Each row was made from one small tree. The marks that hang from a mark follow it in brackets, in the order of their numbers. Every link used is in the known rows. Write each row's tree.
Known rows:
z348[z117]: -3.2 -22.5 -10.3 -24.9 11.7 15.8 21.4 13.1 -5.2 6.9 28.8 22.8 6.3 -17.5 18.6 -11.4 -8.7 -8.9 -16.7 -8.3 28.0 24.4 6.4
z117[z348[z459]]: -0.9 -18.8 15.4 -27.6 8.8 5.8 25.8 -31.9 11.6 14.2 26.4 10.0 24.3 -21.7 -9.9 -12.4 -2.7 1.5 0.9 -15.2 -1.1 29.0 0.2
z736[z348[z117 z320 z459]]: -11.7 -32.2 -22.2 -33.3 21.7 4.3 27.4 -11.8 3.6 -10.0 28.9 33.8 15.4 -20.5 -1.4 -26.4 -15.6 -11.1 -4.3 -8.0 9.8 -8.5 20.0
z348[z117 z320 z459 z736]: -8.7 -33.7 -26.8 -34.5 19.1 16.7 45.2 -3.7 1.7 3.1 23.7 32.9 32.4 1.7 1.7 -22.4 -5.9 -7.9 10.7 8.7 14.2 12.6 32.8
z459[z348[z117 z320 z736]]: -2.2 -29.7 -12.7 -41.3 15.0 18.7 48.2 19.8 -15.2 -8.3 30.4 36.5 42.3 4.9 21.6 -10.8 -7.6 17.8 6.7 11.2 12.6 24.4 28.9
z320[z348[z117]]: -8.3 -27.5 -6.2 -27.7 14.6 5.4 20.3 15.4 8.0 -4.8 25.3 11.0 9.7 -15.3 32.4 -24.1 -10.9 -2.9 -8.8 -13.9 30.1 16.4 -1.3
z117[z348]: -1.5 -16.9 21.2 -25.2 5.9 9.5 24.8 -7.7 3.2 18.6 27.9 11.2 13.3 -24.7 6.6 -2.2 -8.6 0.9 -6.0 -15.0 0.3 43.7 -6.2
z490[z117 z781]: 5.3 -24.4 9.5 -26.5 5.6 7.9 5.3 22.6 25.5 -8.0 36.0 12.9 -20.2 -25.7 17.3 6.8 -2.2 17.6 2.6 5.2 9.9 33.1 -9.5
z781[z348[z320] z490]: -6.1 -18.1 27.8 -26.7 -13.5 21.4 11.4 7.6 -11.8 -10.8 19.8 36.6 -18.8 -24.6 3.9 -18.1 -26.2 -16.2 13.7 19.1 1.7 53.0 11.9
z459[z348[z320 z736]]: -4.0 -23.9 9.8 -33.7 12.0 15.4 39.3 16.9 -6.6 -2.8 31.3 24.7 35.2 2.1 16.3 -4.1 -9.4 20.8 16.3 15.1 1.1 34.7 16.3
z490[z781[z348]]: -2.0 -10.2 40.1 -23.7 -1.1 15.8 -1.9 8.3 2.4 -17.1 26.2 18.4 -10.2 -33.3 18.1 -6.4 -6.9 -1.5 15.8 15.0 -0.6 35.3 -12.7
z117[z348[z320 z736]]: -4.8 -22.6 15.1 -29.9 10.9 13.3 48.4 3.8 1.7 12.5 24.9 24.2 23.5 -11.2 8.0 -4.0 -10.1 2.7 13.7 0.1 -10.3 46.5 14.5
z348[z459]: -5.6 -23.9 0.9 -21.8 12.8 11.7 13.1 -11.6 12.8 10.0 28.0 10.7 14.1 -14.8 -6.3 -16.1 -6.6 -4.5 1.6 -3.5 12.3 18.8 -2.1
z490[z117 z781[z348]]: 6.5 -18.3 27.6 -27.9 -7.8 6.9 -1.8 17.8 13.5 -23.2 29.6 26.4 -22.6 -33.6 21.5 1.6 -2.3 14.2 11.5 10.7 7.9 34.7 -3.5
z348[z117 z320 z459]: -7.4 -23.2 -11.3 -31.3 15.6 10.8 35.3 -5.3 12.1 0.5 25.8 31.1 19.1 -10.2 6.5 -26.1 -13.7 -12.7 8.1 -0.4 21.7 6.1 25.2
z490[z781]: -3.5 -15.6 22.5 -20.8 8.4 17.6 5.8 8.9 14.7 -1.0 33.8 4.6 -4.7 -25.9 15.1 -1.5 -8.5 -0.6 5.9 6.9 0.5 32.3 -17.7
z736[z348[z117]]: -8.4 -32.4 -21.9 -25.9 17.3 5.6 12.3 5.7 -13.3 -6.0 32.4 25.0 9.2 -27.7 10.0 -12.7 -10.5 -6.0 -32.4 -12.7 17.3 10.5 1.4
z736[z348]: -10.2 -30.8 0.4 -18.6 17.2 4.6 3.2 4.2 -4.9 -0.3 32.0 13.1 -0.6 -30.8 5.3 -8.1 -13.5 -1.8 -18.2 -9.9 4.0 19.2 -11.4
z320[z348[z117 z459 z736]]: -12.2 -37.2 -30.6 -34.7 22.7 7.8 33.0 -4.8 5.8 -5.6 22.0 14.0 40.0 -1.3 10.5 -30.9 3.2 4.0 3.3 -6.0 22.6 8.0 13.8

Write each row's tree:
-7.2 -22.2 -2.3 -36.1 7.7 16.3 18.6 -14.9 -6.1 -19.1 22.1 31.0 31.6 -16.0 1.2 -18.4 7.6 -5.2 13.8 19.9 4.4 19.0 15.9 -> z490[z781[z348[z117 z459 z736]]]
-10.5 -35.6 -24.4 -27.5 19.9 10.2 30.0 20.7 -2.1 -1.9 22.4 14.7 28.0 -5.8 28.1 -20.1 -3.1 4.9 -3.8 -3.8 24.1 22.8 7.6 -> z320[z348[z117 z736]]
-10.2 -36.0 -29.2 -29.6 19.6 4.0 14.5 -17.5 -0.4 -6.3 30.4 23.8 19.6 -23.2 -8.5 -24.0 -5.1 -5.9 -22.4 -14.1 15.1 -5.7 8.1 -> z736[z348[z117 z459]]
6.1 -33.9 -5.0 -29.4 4.4 6.2 32.4 8.6 5.0 11.5 29.4 21.8 14.4 -13.9 4.8 7.9 6.2 22.7 -6.0 -9.4 4.1 49.5 12.8 -> z490[z117[z348[z736]]]
-4.5 -16.1 23.0 -31.5 8.8 4.9 39.8 -27.2 19.6 10.4 26.6 18.7 20.9 -18.2 -5.0 -17.6 -10.8 -1.9 17.7 -9.8 -5.1 22.1 12.5 -> z117[z348[z320 z459]]
-10.6 -24.7 -11.9 -36.2 9.5 17.2 37.2 -4.9 -8.2 -10.6 16.8 46.9 29.4 -5.3 4.5 -25.7 -5.1 -15.3 21.3 13.7 12.3 15.4 38.5 -> z781[z348[z117 z320 z459 z736]]
-10.4 -28.5 -15.2 -29.4 17.0 5.1 25.7 11.1 -6.1 -11.8 29.9 33.3 3.2 -25.8 17.3 -16.9 -20.5 -8.7 -12.5 -7.5 11.0 7.2 14.0 -> z736[z348[z117 z320]]
-8.4 -30.0 -18.0 -29.9 18.1 17.8 41.1 23.3 -9.5 2.2 24.7 34.2 19.7 -3.6 21.9 -13.6 -11.9 -8.2 4.6 8.5 16.9 27.5 27.1 -> z348[z117 z320 z736]
2.3 -26.3 11.6 -33.9 -17.1 13.1 10.4 20.4 -0.2 -14.7 22.3 45.2 -34.1 -23.1 4.9 -10.1 -20.2 -1.4 7.9 15.5 9.0 55.0 24.6 -> z781[z348[z320] z490[z117]]
-11.0 -29.0 -9.6 -26.4 17.6 15.5 36.4 -2.3 11.1 5.9 25.4 22.4 21.4 -2.0 -3.6 -15.6 -7.9 -4.8 21.5 11.1 0.6 22.0 19.0 -> z348[z320 z459 z736]
-9.0 -21.2 14.7 -24.3 6.8 18.4 26.5 19.4 -10.8 -7.3 18.6 35.9 5.6 -14.8 16.9 -12.4 -13.4 -9.1 24.1 16.8 -0.3 38.4 16.6 -> z781[z348[z320 z736]]
2.1 -15.5 24.8 -37.6 -4.5 3.3 13.1 -2.1 29.7 -27.1 26.1 34.8 -10.6 -27.3 9.5 -12.3 -5.4 7.3 34.1 17.7 0.4 16.4 14.5 -> z490[z117 z781[z348[z320 z459]]]
4.5 -29.1 7.9 -26.7 -17.2 13.4 -2.7 16.0 -6.2 -6.6 23.4 35.8 -30.6 -24.9 -1.9 -6.4 -11.3 1.2 -8.5 8.6 15.7 58.0 8.6 -> z781[z348 z490[z117]]
6.1 -23.7 9.1 -37.3 2.5 -1.2 41.7 -15.0 32.0 4.7 28.9 27.1 8.7 -18.7 -4.7 -9.9 -5.8 14.2 12.1 -12.7 1.0 24.1 21.3 -> z490[z117[z348[z320 z459]]]
-9.7 -29.9 -17.2 -30.9 19.0 1.9 24.1 -8.0 17.6 -7.5 23.4 10.3 21.8 -11.4 14.1 -34.2 -5.2 -4.8 -1.1 -13.9 27.7 1.3 4.0 -> z320[z348[z117 z459]]
-12.6 -35.2 -10.2 -26.1 19.5 7.1 24.4 -3.0 15.6 -2.6 23.3 1.7 27.5 -3.7 1.8 -24.1 0.4 7.4 13.6 0.2 8.0 16.1 0.2 -> z320[z348[z459 z736]]
5.6 -26.8 17.1 -37.4 -12.0 9.2 32.4 4.3 14.7 4.9 28.5 31.6 -16.5 -21.7 -3.8 -3.0 -16.5 9.9 -1.5 -2.9 -1.1 59.0 19.8 -> z781[z490[z117[z348[z320]]]]
7.9 -27.9 12.6 -33.0 3.5 9.3 27.1 6.4 14.7 -3.1 32.7 16.1 9.9 -21.2 6.8 13.4 7.3 28.6 2.4 3.7 -9.1 50.6 3.1 -> z490[z117[z348[z736]] z781]
-3.5 -11.8 30.2 -26.7 2.5 11.4 2.8 -19.7 11.2 -20.7 24.6 17.3 4.5 -29.4 0.2 -16.4 -3.0 -4.1 21.5 13.4 -2.5 20.9 -5.5 -> z490[z781[z348[z459]]]
-5.0 -14.8 27.8 -28.4 3.8 19.4 21.0 15.5 -1.2 -23.0 22.5 30.6 1.8 -21.6 20.8 -7.0 -9.5 -3.2 34.7 30.6 -11.9 38.9 8.3 -> z490[z781[z348[z320 z736]]]
-1.1 -11.0 22.3 -29.6 -2.6 15.2 7.6 8.8 -4.7 -23.5 24.4 30.2 -0.1 -30.3 23.3 -11.3 -5.9 -8.8 3.2 10.6 12.5 27.3 1.0 -> z490[z781[z348[z117]]]
-9.1 -29.4 -7.3 -36.9 -7.0 27.6 30.7 15.5 -30.1 -12.1 16.7 50.4 6.7 -9.7 5.2 -19.3 -16.1 -17.4 6.3 23.4 9.5 53.3 37.0 -> z781[z348[z117 z320 z736] z490]
3.8 -12.3 30.6 -32.0 -7.5 5.2 11.9 24.0 21.4 -27.8 27.3 36.7 -28.7 -32.5 26.6 -2.5 -11.1 7.7 26.4 18.3 1.3 30.8 9.2 -> z490[z117 z781[z348[z320]]]
-12.5 -28.4 -1.7 -27.6 20.4 3.7 19.6 -13.0 11.9 -4.5 29.5 22.6 4.5 -23.9 -8.3 -20.2 -15.8 -4.5 5.3 -3.3 -3.2 -1.2 8.3 -> z736[z348[z320 z459]]
-7.3 -22.1 -5.1 -33.0 4.6 19.4 35.1 21.5 -20.3 -10.2 17.4 48.6 16.8 -10.5 23.2 -17.9 -10.6 -12.7 12.7 13.9 14.2 29.3 31.6 -> z781[z348[z117 z320 z736]]
3.6 -37.1 -8.5 -30.1 -12.0 20.5 6.7 18.5 -18.2 -4.5 21.3 37.9 -16.9 -15.2 -7.3 -2.3 -2.6 8.0 -4.8 17.5 11.2 64.6 20.7 -> z781[z348[z736] z490[z117]]
